Each row was made from one small tree. The marks that hang from a mark follow it in brackets, in the order of their numbers. Every link used is in the known rows. Write each row's tree.
Known rows
J_352(J_220 J_287(J_707)): [ 1.14 -0.75  1.05  4.23  4.47 -0.64  0.77  2.51 -0.77  3.99 -1.86  2.93
 -0.46 -3.25 -3.43 -0.32 -2.66 -2.80  0.14  0.49  1.38  1.82]
J_220(J_707): [-0.58  0.67 -1.16  0.82  4.69  0.81  0.53 -0.64  0.18  3.30 -2.88  3.67
 -1.13 -0.38 -2.51 -0.82 -2.92 -1.32  1.51 -0.41 -0.66  1.85]
J_287(J_352 J_358): [ 0.32  1.15 -0.52  1.53  5.94 -0.56  0.23  0.27  0.53  3.83 -1.78  3.67
  0.74 -2.02 -0.37 -0.58 -1.57 -0.50 -0.62 -0.25  1.54  3.48]
J_626(J_352(J_220(J_358 J_707))): [ 0.59  2.36 -0.38  1.89  5.66 -1.45  0.00  1.89  2.31  4.95 -4.02  3.48
 -1.76 -0.43 -2.55 -0.91 -4.14 -4.38  1.21  0.88 -0.05  2.56]
J_287(J_352(J_626) J_358 J_707): [ 1.01  1.24 -0.33  0.82  6.92 -0.86  1.63  1.09  1.46  4.81 -2.14  3.87
  0.60 -4.03 -1.09 -0.37 -3.70 -1.13 -1.61 -0.35  1.39  4.69]
J_220(J_352 J_358(J_626) J_707(J_287)): [-0.41  2.68 -1.88 -3.12  7.51 -2.21  1.75  1.19  1.40  4.61 -3.73  6.21
 -0.46 -0.21 -0.62 -2.29 -4.65 -2.31  3.63 -0.32 -2.31  6.59]
J_287(J_358): [-0.17 -0.10 -0.40  2.92  4.94  0.44  0.48  0.66  0.39  3.83 -2.63  3.68
  0.92 -1.49 -0.85 -0.47 -1.57 -0.15  0.75 -0.75  0.23  2.61]
J_352(J_287(J_707) J_626): [ 0.57 -1.42  1.20  2.94  4.90 -0.47  1.20  1.75 -0.43  4.77 -2.28  3.34
  0.22 -3.49 -3.46 -0.85 -3.76 -1.68  0.30 -0.84  0.17  2.49]
J_358(J_220(J_352) J_287 J_626): [ 1.93 -0.21  0.96  1.46  6.83 -0.50  1.35  3.35  0.03  3.71 -3.93  3.98
  0.55 -2.26 -0.60 -2.26 -1.74 -3.08  0.68 -0.02  1.33  5.94]
J_287(J_358(J_220) J_707): [ 1.18  0.46 -0.72  2.75  5.89  0.61  1.10  2.47 -0.04  3.59 -3.15  3.63
  1.36 -3.78 -0.67 -0.29 -1.29 -2.05 -0.81 -0.43  2.01  3.89]
J_352(J_287(J_707(J_220(J_358))) J_626): [ 0.57  0.19  1.46  2.23  5.91 -1.57  1.33  1.98  1.23  4.47 -2.88  3.27
  1.05 -3.47 -2.50 -1.99 -3.61 -2.51  0.97 -1.35 -0.59  3.77]
J_287(J_707): [-0.18 -0.27  0.09  1.33  4.41  0.70  0.78  0.66 -0.81  2.74 -2.53  3.08
  0.75 -2.18 -1.93  0.31 -1.95 -1.56  0.31 -0.97 -0.18  2.10]
J_707(J_220 J_626): [ 0.05  0.35  0.66  1.44  4.33  1.46 -0.31 -1.76  1.52  2.37 -3.88  2.05
  0.92 -0.24 -1.64 -1.26 -1.78 -1.10  1.61 -1.20 -1.02  2.53]
J_358(J_287(J_352 J_707) J_626): [ 1.63  0.91  1.10  0.91  6.57 -0.67  2.13  1.61 -1.24  2.80 -1.95  4.14
  0.12 -3.88 -1.31 -0.75 -2.97 -2.37 -1.20 -0.88  1.80  4.93]
J_358(J_626): [ 0.82  0.07  0.97  1.13  4.58  1.20  1.09  0.88 -0.25  3.28 -2.96  3.96
  0.82 -0.83 -1.52 -0.47 -2.81 -1.66  1.94 -0.61 -1.37  2.91]
J_707(J_220 J_287(J_352)): [ 0.25  2.19 -0.20 -0.38  6.44 -0.28 -0.14 -0.33 -0.96  2.44 -1.23  2.78
  1.63 -0.59  0.78 -1.00 -3.26 -0.94  1.27 -3.04 -0.86  3.79]
J_352(J_287 J_626): [ 0.34 -1.69  1.64  3.45  4.54 -0.28  0.53  1.35 -0.07  5.05 -2.32  3.08
  0.14 -1.62 -3.38 -1.35 -3.42 -1.08  1.30 -0.87 -0.51  1.78]
J_626(J_352(J_220(J_707) J_287(J_358))): [ 1.71  0.92 -0.83  5.41  5.90 -1.60 -0.18  2.53  1.07  6.12 -2.76  4.11
 -1.73 -3.14 -2.53 -1.31 -4.31 -3.10  0.18  1.32  2.35  3.09]
J_707(J_220(J_352 J_358) J_287 J_626): [-1.16  1.80 -0.65 -1.86  6.62 -1.89 -0.10 -0.74  2.64  3.42 -4.48  3.49
  1.32  0.48 -0.07 -2.47 -2.38 -1.50  3.06 -1.72 -2.12  5.73]
J_220(J_352(J_287) J_707): [-0.38 -0.36 -1.24  0.87  5.41 -1.84 -0.02  0.44  0.48  4.56 -2.62  4.16
 -1.23 -1.99 -2.67 -2.44 -2.65 -1.80  1.56  1.07  0.67  3.66]
J_626(J_352(J_287(J_707(J_220(J_358))))): [ 0.66  0.74  1.28  2.94  5.41 -2.16 -0.44  2.30  0.15  3.87 -3.06  3.05
  1.55 -3.83 -1.32 -1.27 -2.56 -3.77  0.35 -1.22  0.62  3.57]
J_358(J_220(J_707(J_287)) J_626): [ 1.43  2.14 -1.36 -0.28  6.77  1.00  1.72  1.66 -0.96  3.67 -3.18  5.22
 -0.17 -0.65 -0.97 -1.47 -4.81 -2.65  2.74 -1.55 -1.02  4.82]
J_358(J_220(J_707)): [ 0.66  0.97 -1.14  1.29  5.34  1.14  0.51  0.79  0.09  3.36 -3.41  3.42
 -0.72 -0.81 -2.24 -1.32 -2.41 -2.63  1.15 -0.32  0.49  2.53]
J_352(J_220(J_358) J_626): [ 0.65  0.67  1.46  2.15  5.50 -0.75  1.40  2.32  2.77  5.28 -3.63  2.98
 -0.66  0.06 -3.09 -0.89 -3.81 -2.73  1.58  0.10 -1.32  2.20]
J_220(J_352(J_626) J_358(J_287)): [-0.53 -0.50  1.10  1.00  6.81 -2.61  1.39  2.20  2.30  5.12 -4.17  3.61
 -0.28 -1.06 -1.86 -2.50 -2.62 -1.67  0.88 -0.72 -0.31  4.89]

Write each row's tree
[ 0.01  1.94 -0.72  1.07  5.31 -0.61  0.91 -0.58  3.61  4.30 -4.85  3.56
 -2.50  0.74 -4.13 -1.63 -3.19 -2.98  1.84  1.28 -0.35  2.66] -> J_352(J_220(J_358 J_707(J_626)))
[ 1.08  2.11 -1.17  1.06  7.54 -0.62  0.41  1.84 -0.71  3.96 -1.90  4.01
  1.49 -1.71  0.78 -0.97 -2.40 -1.20 -0.08 -1.83  1.71  4.89] -> J_707(J_287(J_352 J_358(J_220)))
[ 1.48  0.62  2.06  3.36  6.04 -0.98  2.24  3.31  0.98  4.05 -3.49  4.01
 -0.82 -0.93 -2.36 -1.43 -2.99 -3.10  1.45 -0.11 -0.01  3.80] -> J_352(J_220(J_358(J_287 J_626)))
[ 1.53 -0.17  1.96  3.40  5.48 -0.03  0.61  2.40 -0.96  3.86 -3.47  3.63
  0.42 -1.98 -1.05 -0.68 -3.33 -2.62  0.44 -1.42  0.28  3.76] -> J_358(J_287 J_626(J_352))
[ 1.45 -1.17  1.96  4.58  4.92 -0.40  0.87  2.52  0.75  5.63 -2.31  2.63
 -0.89 -1.49 -4.01 -1.20 -4.20 -2.29  1.21  0.20  0.05  1.60] -> J_352(J_220 J_287 J_626)
[ 1.78 -0.94  0.78  4.99  6.10 -0.38  0.91  3.14  0.70  5.87 -2.94  3.80
  0.78 -3.12 -2.22 -2.00 -2.88 -1.59  0.23 -0.34  1.64  3.68] -> J_352(J_287(J_358(J_220)) J_626)
[ 0.09  1.24 -0.06  2.78  5.97 -1.24  1.52  0.08  2.93  4.06 -4.73  3.42
 -3.18  0.17 -4.31 -2.31 -3.04 -2.73  1.04  0.42  0.90  3.18] -> J_352(J_220(J_358(J_287) J_707(J_626)))
[ 1.30  0.20 -0.54  1.30  7.15 -0.68  0.83  2.77  2.64  5.68 -4.14  3.73
  1.01 -2.50 -0.41 -1.91 -2.52 -1.84  0.33  0.55  0.92  5.60] -> J_287(J_358(J_220(J_352(J_626))))
[ 0.43 -0.61  1.04  3.30  5.02 -0.36  0.10  0.47  0.02  3.41 -4.42  2.60
 -0.21 -2.83 -2.36 -0.38 -2.49 -2.44 -1.24 -1.31  1.66  3.33] -> J_358(J_287(J_707(J_626(J_352))))
[-0.46  2.54 -1.42  0.18  6.12 -1.05  1.10 -0.31  2.46  4.42 -4.32  4.15
 -2.19  1.37 -3.27 -1.56 -4.56 -2.39  2.77 -0.45 -1.34  3.43] -> J_352(J_220(J_358 J_707(J_287 J_626)))
[ 0.02  0.29  1.26  0.87  7.24 -2.38  1.10  1.90  2.86  4.47 -4.16  2.92
  0.51 -1.49 -0.82 -3.10 -2.87 -1.91  1.27 -1.38 -0.69  5.52] -> J_707(J_220(J_352(J_626) J_358(J_287)))
[-0.01  1.06 -0.87  1.08  4.65  0.40 -0.74 -1.53  1.79  4.09 -4.72  3.33
 -1.37 -0.39 -2.80 -0.97 -3.57 -2.52  0.91 -0.03 -0.10  2.47] -> J_220(J_707(J_626(J_352)))
[ 2.62  0.32  2.24  4.55  5.84 -0.25  0.90  3.59 -0.13  4.43 -3.50  3.21
 -0.64 -1.88 -1.65 -0.51 -4.13 -3.78  0.39 -0.25  0.81  3.47] -> J_358(J_287 J_626(J_352(J_220)))
[ 1.42  0.61  1.62  1.46  6.27 -0.40  1.43  1.20 -0.89  3.12 -2.04  3.92
 -0.02 -1.94 -1.08 -1.18 -2.68 -1.70 -0.24 -0.98  1.11  4.29] -> J_358(J_287(J_352) J_626)
[ 0.11  1.54  1.16  1.39  5.02 -0.55 -1.08 -0.54  2.80  3.47 -5.06  2.36
  1.20 -0.29 -1.14 -1.38 -2.16 -2.96  1.40 -1.16 -0.96  3.32] -> J_707(J_220(J_358) J_626(J_352))
[ 1.19  0.39 -0.71  2.54  5.66  0.83  0.91  0.81  1.43  3.64 -4.47  3.58
  0.89 -3.25 -1.70 -0.75 -1.30 -2.00 -0.72 -0.02  2.18  4.35] -> J_287(J_358(J_220) J_707(J_626))
[-0.77  1.31 -1.13 -1.77  6.65 -2.14  1.25  0.62  3.69  5.54 -4.36  4.49
 -1.28 -0.52 -2.43 -2.43 -4.12 -2.31  2.01  0.74 -1.54  4.78] -> J_220(J_352(J_626) J_358 J_707)
[ 1.57 -0.57  1.74  5.28  4.49 -1.05 -0.93  2.84 -0.35  4.98 -2.54  2.45
 -0.37 -1.93 -2.77 -0.46 -3.10 -3.43  0.56  0.40  1.20  1.43] -> J_626(J_352(J_220 J_287))
[ 1.09  2.36 -0.91  0.52  5.99 -0.45  0.53  0.18  1.18  3.89 -2.03  3.09
 -2.19 -0.77 -2.55 -0.75 -3.70 -2.87  0.11  1.15  1.11  2.60] -> J_287(J_352(J_220(J_707)))
[ 0.56  2.08 -2.30  0.45  6.99  0.10  2.07  0.77 -0.07  4.44 -2.64  6.21
 -0.23 -1.39 -0.41 -1.23 -5.30 -0.68  2.59 -1.38 -1.18  5.32] -> J_220(J_707(J_287(J_358(J_626))))
[ 0.14 -1.54  0.95  1.63  5.46 -1.80  0.19  1.72  1.07  5.60 -2.83  3.37
  0.14 -2.05 -2.58 -2.05 -3.14 -1.50  1.37  0.30 -0.23  3.69] -> J_220(J_352(J_287 J_626))
[ 1.47  1.50 -0.44  1.96  6.59 -0.18  0.20  1.64  0.46  3.81 -2.39  3.50
  1.20 -2.36 -0.14 -0.98 -1.06 -1.79 -1.09 -0.08  2.70  4.07] -> J_287(J_352 J_358(J_220))
[ 1.63  1.17  1.28  1.43  6.02 -0.34  0.81  1.42  1.81  4.88 -2.24  2.34
 -0.76 -0.94 -2.51 -0.47 -4.27 -2.49 -0.09  0.39  0.28  2.59] -> J_287(J_352(J_220 J_626))
[ 1.03 -0.67  0.79  3.13  5.42  0.66  1.15  1.01 -0.12  2.68 -4.37  2.62
 -0.10 -2.62 -2.73 -1.14 -1.15 -2.44 -1.01 -1.15  2.39  3.65] -> J_358(J_220 J_287(J_707(J_626)))
[ 1.52  2.20 -0.35  0.43  6.66 -0.49  1.32  0.63  2.35  5.21 -2.48  3.15
 -2.46 -1.05 -3.21 -1.10 -5.55 -2.87  0.20  1.00  0.37  3.10] -> J_287(J_352(J_220(J_707) J_626))
[ 2.45  0.98  1.57  2.80  5.04  0.41  0.33  2.87  0.66  4.56 -3.50  3.39
  0.07 -1.32 -1.46  0.09 -4.23 -3.95  1.20  0.58 -0.41  2.95] -> J_358(J_626(J_352(J_220)))
[ 0.18  1.67  1.34  1.29  6.48 -1.63  0.34 -0.91  2.12  2.61 -3.63  2.52
  0.16 -0.87 -1.44 -2.62 -1.28 -1.80 -0.12 -1.53  1.14  4.51] -> J_707(J_220(J_358(J_287(J_352))) J_626)
[-1.67  1.96 -2.42 -2.69  6.74 -2.31  0.56 -1.17  2.63  4.41 -4.80  4.93
 -1.14  0.89 -1.79 -2.53 -3.43 -1.59  2.91 -0.39 -1.60  5.49] -> J_220(J_352 J_358 J_707(J_287 J_626))
[ 0.99 -0.42  0.20  2.69  6.88 -1.85  0.37  1.84  2.38  5.77 -2.84  3.55
  1.29 -3.68 -0.59 -2.95 -3.27 -1.07  1.08 -0.01  0.52  5.56] -> J_707(J_220(J_352(J_287(J_358) J_626)))
